What can hang from each mark:
nelo: zodab
vude: tikogem vuseg
bebapag: godagup
godagup: nelo tikogem
boli: roli tibota
tibota: boli godagup
piga: teti
roto: godagup zodab
tikogem: godagup vude
teti: godagup

Every row comes from one small tree of marks. Brackets hold a mark, then the marks that hang from it, in alphabetical order. Every link used is in the known rows. Which tree was each row made from?
Known rows:
{roto {godagup nelo {tikogem vude}} zodab}: [-0.26 -1.45  1.83  0.23  1.79  0.13  0.26  3.17  0.35  3.24  1.16 -3.29
 -1.13 -0.48  1.51 -1.79  3.78  1.80  0.49 -0.37 -4.33  1.10 -0.28 -1.47
 -2.82]
{teti {godagup {nelo zodab} {tikogem vude}}}: [-0.45 -2.01  3.04  2.92  1.06  1.10  0.25  0.15 -0.33  4.88  0.05 -0.55
 -0.70 -0.19  0.65 -0.30  1.22  2.89  0.08 -1.50 -1.23  1.62  1.02 -0.33
 -3.39]
{piga {teti {godagup {nelo zodab} tikogem}}}: [-0.78 -3.70  3.58  1.24  2.56  0.61  0.46  2.77 -2.63  4.31 -0.18  0.62
 -0.90  1.52  0.18  2.04  0.05  5.00 -3.43 -1.86 -0.09  2.15  0.27 -1.08
 -2.96]
{tikogem godagup {vude vuseg}}: [-0.10 -0.58  1.57  3.30 -1.35 -2.79  0.39 -0.47  2.52 -0.14 -1.83 -1.50
 -1.36 -3.52  1.07  0.49  3.32 -0.98 -0.69 -2.10  1.31 -3.07  0.43 -2.38
 -0.62]
{tikogem {godagup {nelo zodab}} {vude vuseg}}: [-0.59 -3.48  3.02  3.37  0.83 -1.55  0.76 -1.13  4.78  1.94 -2.11 -2.10
  0.29 -1.11  3.46  2.97  3.36 -1.35  0.98 -2.35  1.02 -1.52 -1.64 -1.97
 -2.77]
{boli roli}: [ 0.44  1.00 -1.14 -1.12 -1.13  1.50  0.39  0.88  0.19 -1.98  0.87  1.52
  2.62  0.18  1.79 -0.24  0.24  1.70 -1.90  1.26  1.65 -0.36 -1.87  1.12
 -0.02]
{godagup tikogem}: [ 0.24 -1.82  1.15  0.19 -1.32 -0.17 -0.74  2.26 -1.66  1.82  1.44 -1.40
  0.27 -0.85 -0.39 -0.58 -0.36  1.11 -1.79 -0.35 -1.52 -0.64  3.17  0.58
 -1.45]
{boli tibota}: [-0.25 -0.54 -0.97  1.52  0.49 -1.71  1.29 -0.49  1.17 -0.75  1.18  2.13
 -0.74 -0.44  0.20 -0.54  0.45 -0.31 -0.81  0.25  1.74  0.65 -0.16  0.42
 -0.74]
{piga teti}: [-0.39 -0.59 -0.50 -0.41  1.42 -0.49  0.16  2.20 -1.08  0.57 -1.09  1.00
 -1.61 -0.08 -0.45  0.64  0.34  1.43 -2.39 -0.49  0.51 -0.48 -1.44 -1.75
  0.21]
{bebapag {godagup {nelo zodab} {tikogem vude}}}: [ 0.65 -5.70  4.02  2.57  2.65 -1.02 -0.09  1.92  0.34  3.44 -0.92 -0.29
 -0.54 -0.30  1.29 -0.35  1.92  1.76  2.13 -1.45 -2.81  0.55  2.52  0.16
 -5.76]
{tikogem {godagup nelo} vude}: [-1.24 -2.02  1.22  1.60  0.43 -1.57 -0.42  0.56  3.02  1.56 -3.40  0.07
  0.69 -2.27  0.21  0.31  2.18 -0.87  0.46 -0.98  1.21 -0.39  0.81 -0.54
 -2.42]
{teti {godagup {nelo zodab} tikogem}}: [-0.65 -2.60  4.05  1.42  1.19  0.97  0.45  0.77 -1.84  3.86  0.77 -0.51
  0.90  1.56  1.03  1.41 -0.32  3.41 -0.91 -1.26 -0.64  2.52  1.65  0.20
 -3.30]
{tikogem godagup vude}: [-0.64 -0.67  1.08  3.11 -0.38 -2.22  0.63  0.74  1.43  0.64 -2.47 -0.49
 -0.13 -3.06 -0.95 -1.03  2.26 -1.27  0.92 -2.00  0.30 -1.27  0.55 -0.80
 -1.89]
{vude tikogem vuseg}: [ 1.35 -0.17  1.61  1.95 -2.42  0.90 -0.64 -0.46  0.12  0.61  1.88 -1.09
 -1.53 -0.43  2.77 -0.09  2.21 -1.55 -2.75  0.22  0.06 -1.95  1.72 -0.14
  0.26]
{godagup {nelo zodab} {tikogem vude}}: [ 0.12 -3.99  1.37  0.95  0.77  0.91 -0.24  1.07  1.53  4.71  0.24 -2.29
  0.48 -0.23  1.55  0.30  1.16  0.66  0.27 -0.96 -2.40 -0.40  0.17  0.08
 -3.97]
{roto {godagup tikogem} zodab}: [ 0.81 -0.14  2.84 -0.13  1.45 -0.17  1.32  4.20 -2.54  1.78  2.91 -3.44
 -0.59  0.99  0.28 -0.93  2.40  1.95  0.48 -0.97 -4.07  1.18  0.21 -0.87
 -1.44]
{vude {tikogem godagup} vuseg}: [ 0.88 -1.29  3.34  3.44 -2.41 -1.24  0.11  1.02 -0.11  0.47 -0.01 -1.13
 -0.42 -1.44  1.71  0.79  3.19 -2.10 -2.68 -1.25  1.09 -1.95  3.25 -0.17
 -1.24]
{roto godagup}: [ 0.27  0.97  1.31  1.59  1.62 -0.99  1.43  1.94 -1.59 -0.58  0.14 -1.05
 -1.29 -0.14 -0.66 -1.94  1.13  1.12  0.44 -0.03 -1.40  1.87 -0.11  0.11
 -0.80]
{teti {godagup nelo {tikogem {vude vuseg}}}}: [-0.94 -0.74  2.60  2.46 -1.92 -0.17 -1.45 -0.76  0.20  2.92  0.07 -1.21
 -3.03 -2.52  1.69 -0.44  2.28  3.51 -3.38 -1.10  0.90 -0.76  2.86 -1.92
 -1.25]
{boli roli {tibota {godagup {nelo zodab} tikogem}}}: [-0.12 -4.56  0.96  2.57  1.14 -0.98  1.43  3.07  2.17 -0.26  3.50  2.27
  4.83  1.81  3.82  2.55  1.81  2.96 -0.66 -0.08  2.26  2.77 -0.03  3.70
 -4.38]
{bebapag {godagup {nelo zodab} {tikogem {vude vuseg}}}}: [ 0.80 -5.57  4.41  2.97  1.39 -1.57 -0.55  0.72  1.15  2.75 -0.29 -1.60
 -1.78 -0.89  3.00  0.96  2.76  2.11  0.80 -2.01 -1.84 -1.14  2.09 -1.32
 -4.61]
{nelo zodab}: [ 0.44 -1.30  1.11  0.67  1.26  0.61  1.60 -0.55  0.34  1.09  0.65 -0.66
  1.08  1.97  1.04  1.62 -0.04 -0.50  2.16 -0.88 -1.03  0.41 -2.21  0.15
 -1.43]
{tibota {boli roli} {godagup {nelo zodab} tikogem}}: [-2.03 -4.23  2.47  1.20 -0.84  0.40  1.02  2.84  1.78 -0.51  3.06  0.56
  5.34  2.63  4.12  2.79  2.55  2.25 -0.33 -2.25 -0.39  0.96 -1.65  2.11
 -3.99]
{godagup {tikogem vude}}: [ 0.32 -1.23  0.08  1.37 -1.74 -0.27 -0.72  1.61 -0.14  2.74  0.38 -1.47
 -1.20 -2.57 -0.49 -2.31  1.37  0.41 -1.20 -0.57 -2.07 -1.79  2.14 -0.45
 -1.88]
{vude {tikogem {godagup {nelo zodab}}} vuseg}: [ 0.84 -3.98  4.68  3.35 -0.35 -0.18  0.91  0.25  1.97  2.19  0.18 -1.80
  1.38  0.75  3.98  3.55  2.47 -2.18 -1.41 -1.29  0.89 -0.37  0.90  0.18
 -3.55]

Write each row's tree:
[-2.31 -2.33  0.57  1.62 -2.61 -0.27 -0.55  2.53  2.66 -0.78  1.21  1.13
  3.15 -1.14  2.75 -0.80  4.32  1.97 -1.31 -1.59  0.02 -0.78 -0.60  0.74
 -2.76] => {tibota {boli roli} {godagup nelo {tikogem vude}}}
[-1.92 -2.29  2.60  2.57 -2.08 -2.14 -0.07  2.42 -0.63 -0.91  2.10 -0.60
  0.81  0.24 -0.37  0.48  2.74  0.50 -0.04 -3.79 -1.92 -0.38  2.09  0.43
 -1.37] => {tibota boli {godagup tikogem}}
[-0.81 -0.88  2.74  1.43  2.69  1.14  1.14 -1.18 -0.04  2.14 -0.15  1.05
  0.47  2.69  1.25  1.90 -0.28  2.16  0.99 -0.80  0.96  3.06 -1.54 -0.06
 -1.92] => {teti {godagup {nelo zodab}}}
[-1.14 -2.26  2.00  2.63 -0.82 -2.09 -0.65 -0.95  3.92  0.64 -3.06 -1.35
 -0.33 -2.80  2.27  1.51  3.48 -0.77 -0.95 -1.52  2.03 -2.13  0.62 -2.00
 -1.20] => {tikogem {godagup nelo} {vude vuseg}}
[ 0.00 -1.35  2.53  0.85  0.74 -0.51 -0.40  1.80  1.53  2.27  1.62 -4.48
 -2.29 -0.89  3.32 -0.47  4.73  2.05 -0.68 -0.90 -3.26 -0.47 -0.62 -3.10
 -1.71] => {roto {godagup nelo {tikogem {vude vuseg}}} zodab}
[-1.02 -3.57  0.01  4.23  0.27 -3.13 -0.66  2.11  2.74  1.30  0.96  1.72
 -0.09 -1.92  0.48 -0.54  3.26  1.27  0.08 -0.76  1.09  1.06  3.16  1.42
 -3.07] => {boli {tibota {godagup nelo {tikogem vude}}}}
[-1.43 -1.80  1.69  1.68  0.71  0.06 -0.87  2.50 -1.84  4.21 -1.84  1.47
 -3.50 -2.02 -0.93 -1.41  1.54  4.92 -4.58 -1.25  0.45  0.39  1.71 -2.44
 -2.05] => {piga {teti {godagup nelo {tikogem vude}}}}
[-0.29 -0.32 -1.35  2.89  0.48 -1.64  1.53  1.64  1.66 -4.04  2.45  4.51
  2.82  0.31  2.03  0.27  2.16  2.05 -0.30  0.24  4.19  1.93 -1.09  2.62
 -0.55] => {boli roli {tibota godagup}}
[ 0.58 -4.13  4.05  2.70  0.71  0.43  1.06  1.34  0.94  3.07 -0.48 -0.35
  2.57  1.31  1.88  2.17  1.68 -2.28  0.02 -0.93  0.25  1.30  1.57  1.40
 -4.54] => {vude {tikogem {godagup {nelo zodab}}}}
[ 0.71  0.02  1.87  1.06  1.16 -0.47  1.25  3.54 -0.89  2.31  2.18 -3.28
 -1.79 -0.92  0.36 -2.74  3.87  1.37  1.06 -1.54 -4.86  0.28 -0.37 -1.96
 -2.13] => {roto {godagup {tikogem vude}} zodab}
[-1.48 -2.59  0.23  3.06  2.03 -2.36 -0.02  0.69  3.11 -1.53  0.82  3.24
  1.02  0.77  1.42  1.73  1.67  0.78  1.05 -0.28  3.12  3.31  0.89  1.77
 -0.95] => {boli {tibota {godagup nelo}}}
[ 0.01 -4.29  2.45 -0.24  0.99  0.73 -0.36  1.31  0.54  3.78  0.98 -2.10
  2.06  1.51  1.83  2.11 -0.34  1.08 -0.84 -0.37 -2.04  0.88  1.18  1.11
 -3.80] => {godagup {nelo zodab} tikogem}
[-0.53 -3.40  0.02  2.09 -0.38 -1.32 -0.33  3.64  1.66 -1.55  2.84  3.27
  3.61 -0.11  2.76  0.95  2.05  3.76 -2.72  0.83  3.29  2.51  2.04  3.51
 -2.63] => {boli roli {tibota {godagup nelo tikogem}}}
[ 0.37 -2.47  3.69  2.42 -1.84 -0.47 -0.81  0.48  1.50  1.26 -0.75 -0.97
  0.18 -1.18  2.84  1.92  2.84 -1.56 -3.27 -0.34  2.00 -0.84  3.41 -0.15
 -1.74] => {vude {tikogem {godagup nelo}} vuseg}
[ 0.75 -1.05  0.78  2.12 -2.90 -0.96 -0.81  0.13  0.75  1.97  0.95 -3.00
 -2.49 -3.44  1.24 -0.86  2.30  0.35 -2.46 -0.91 -1.28 -3.65  2.11 -1.84
 -0.79] => {godagup {tikogem {vude vuseg}}}
[-0.83 -4.18  1.16  3.59  3.76 -2.21  1.70  0.09  3.68 -0.70  1.56  2.51
  2.13  2.64  2.16  3.39  1.90  0.18  3.03 -1.15  2.41  3.62 -1.53  1.82
 -2.75] => {boli {tibota {godagup {nelo zodab}}}}
[-1.34 -2.05  2.45  1.11  3.91  0.92  1.15  0.48 -0.80  2.64 -1.31  2.14
 -1.19  2.41  0.62  2.42  0.10  3.72 -1.60 -1.43  1.59  2.69 -2.84 -1.92
 -1.51] => {piga {teti {godagup {nelo zodab}}}}
[-0.27 -1.44  2.64  1.18  4.04 -0.18  1.85  1.14  0.68  0.84  0.18 -1.72
  0.54  2.12  1.50  0.90  1.02  1.12  1.76 -0.18 -1.45  3.19 -2.38  0.54
 -2.84] => {roto {godagup {nelo zodab}}}
[-1.37 -0.88  0.83  3.30 -4.41 -1.45  0.05  1.47  2.13 -2.35  2.79 -0.14
  0.77 -2.07  3.33 -0.48  5.49  1.71 -2.11 -2.86  0.15 -3.13 -0.88 -0.80
 -0.87] => {tibota {boli roli} {godagup {tikogem {vude vuseg}}}}
[-1.09 -1.43 -1.20  1.91  0.82 -1.21  0.46  1.81  3.27 -3.19  1.51  4.89
  3.53  0.76  3.20  1.43  2.22  2.61 -0.71  0.96  4.92  3.14 -0.93  2.80
 -1.24] => {boli roli {tibota {godagup nelo}}}
[ 0.94 -2.55  3.11  3.38 -0.76 -2.59 -1.03  1.74 -0.83  0.73 -0.12 -1.15
 -3.77 -3.42  1.25 -1.82  3.00  2.22 -0.67 -1.72 -1.88 -2.54  4.36 -1.56
 -2.53] => {bebapag {godagup {tikogem {vude vuseg}}}}
[-0.63 -2.61  0.59  0.62 -0.82  0.26 -1.72  1.17  1.45  3.50 -0.68 -1.25
 -0.41 -2.15  0.71 -1.10  1.32  1.07 -1.39  0.02 -1.43 -0.76  2.45 -0.07
 -2.48] => {godagup nelo {tikogem vude}}
[-2.39 -2.63  1.56  0.90  0.57  0.76  1.69  0.72  3.51 -2.47  1.44  2.23
  5.08  3.50  4.49  3.31  2.93  1.10  1.57 -2.09  1.04  1.74 -5.06  1.24
 -2.19] => {tibota {boli roli} {godagup {nelo zodab}}}
[-0.30  0.41  1.70  2.89 -1.17 -0.15 -0.08  1.16 -2.48  3.03  0.18  0.20
 -2.52 -2.68 -1.79 -2.91  1.15  2.90 -1.23 -1.49 -0.90 -0.05  2.71 -0.87
 -1.47] => {teti {godagup {tikogem vude}}}
[-2.19 -4.78  3.59  2.49  0.02 -1.21  0.60  1.87  1.49  1.32  2.03 -0.96
  2.92  2.37  2.02  3.18  2.48  0.43  1.64 -3.57 -2.07  1.13  0.00  0.91
 -3.83] => {tibota boli {godagup {nelo zodab} tikogem}}
[-0.96 -4.10  1.28  3.15  0.70 -2.89 -0.55  2.80  1.43  0.42  1.85  1.64
  1.10 -0.08  0.85  1.48  1.65  1.87 -0.83 -0.75  1.53  2.38  4.00  2.41
 -2.47] => {boli {tibota {godagup nelo tikogem}}}
[-0.21 -1.80  3.06 -0.81  2.21  0.24  0.06  4.02 -0.91  2.26  1.90 -3.10
  0.32  1.14  1.42  0.06  2.56  2.25 -0.30 -0.06 -3.61  2.50  0.56 -0.70
 -2.52] => {roto {godagup nelo tikogem} zodab}
[ 0.03 -2.08 -0.27  2.87 -1.04 -1.94  0.72  4.16 -0.14 -2.25  3.93  3.23
  2.98 -0.60  1.63 -0.05  1.82  3.32 -1.87 -0.22  2.37  1.53  1.82  3.27
 -2.28] => {boli roli {tibota {godagup tikogem}}}
[-0.10 -1.63 -1.46  4.07 -1.12 -2.23  0.73  3.29  1.38 -1.50  2.81  3.13
  1.78 -2.40  1.29 -2.01  3.37  2.47 -1.24 -0.49  1.95  0.24  1.32  2.26
 -2.58] => {boli roli {tibota {godagup {tikogem vude}}}}
[ 0.21 -2.34  0.51  5.77 -1.51 -4.02  0.08  1.06  2.29 -0.46  2.32  0.15
 -2.25 -3.10  1.31 -0.09  4.20  1.03 -0.91 -1.85  1.27 -1.23  2.73 -0.22
 -1.42] => {boli {tibota {godagup {tikogem {vude vuseg}}}}}
[-0.02 -3.04  3.52  1.35  2.65 -0.36  1.30  3.59 -1.24  2.98  1.34 -3.18
  0.56  1.33  1.11  0.39  0.86  2.29  0.02 -0.41 -3.07  2.67  1.14  1.10
 -4.08] => {roto {godagup {nelo zodab} tikogem}}
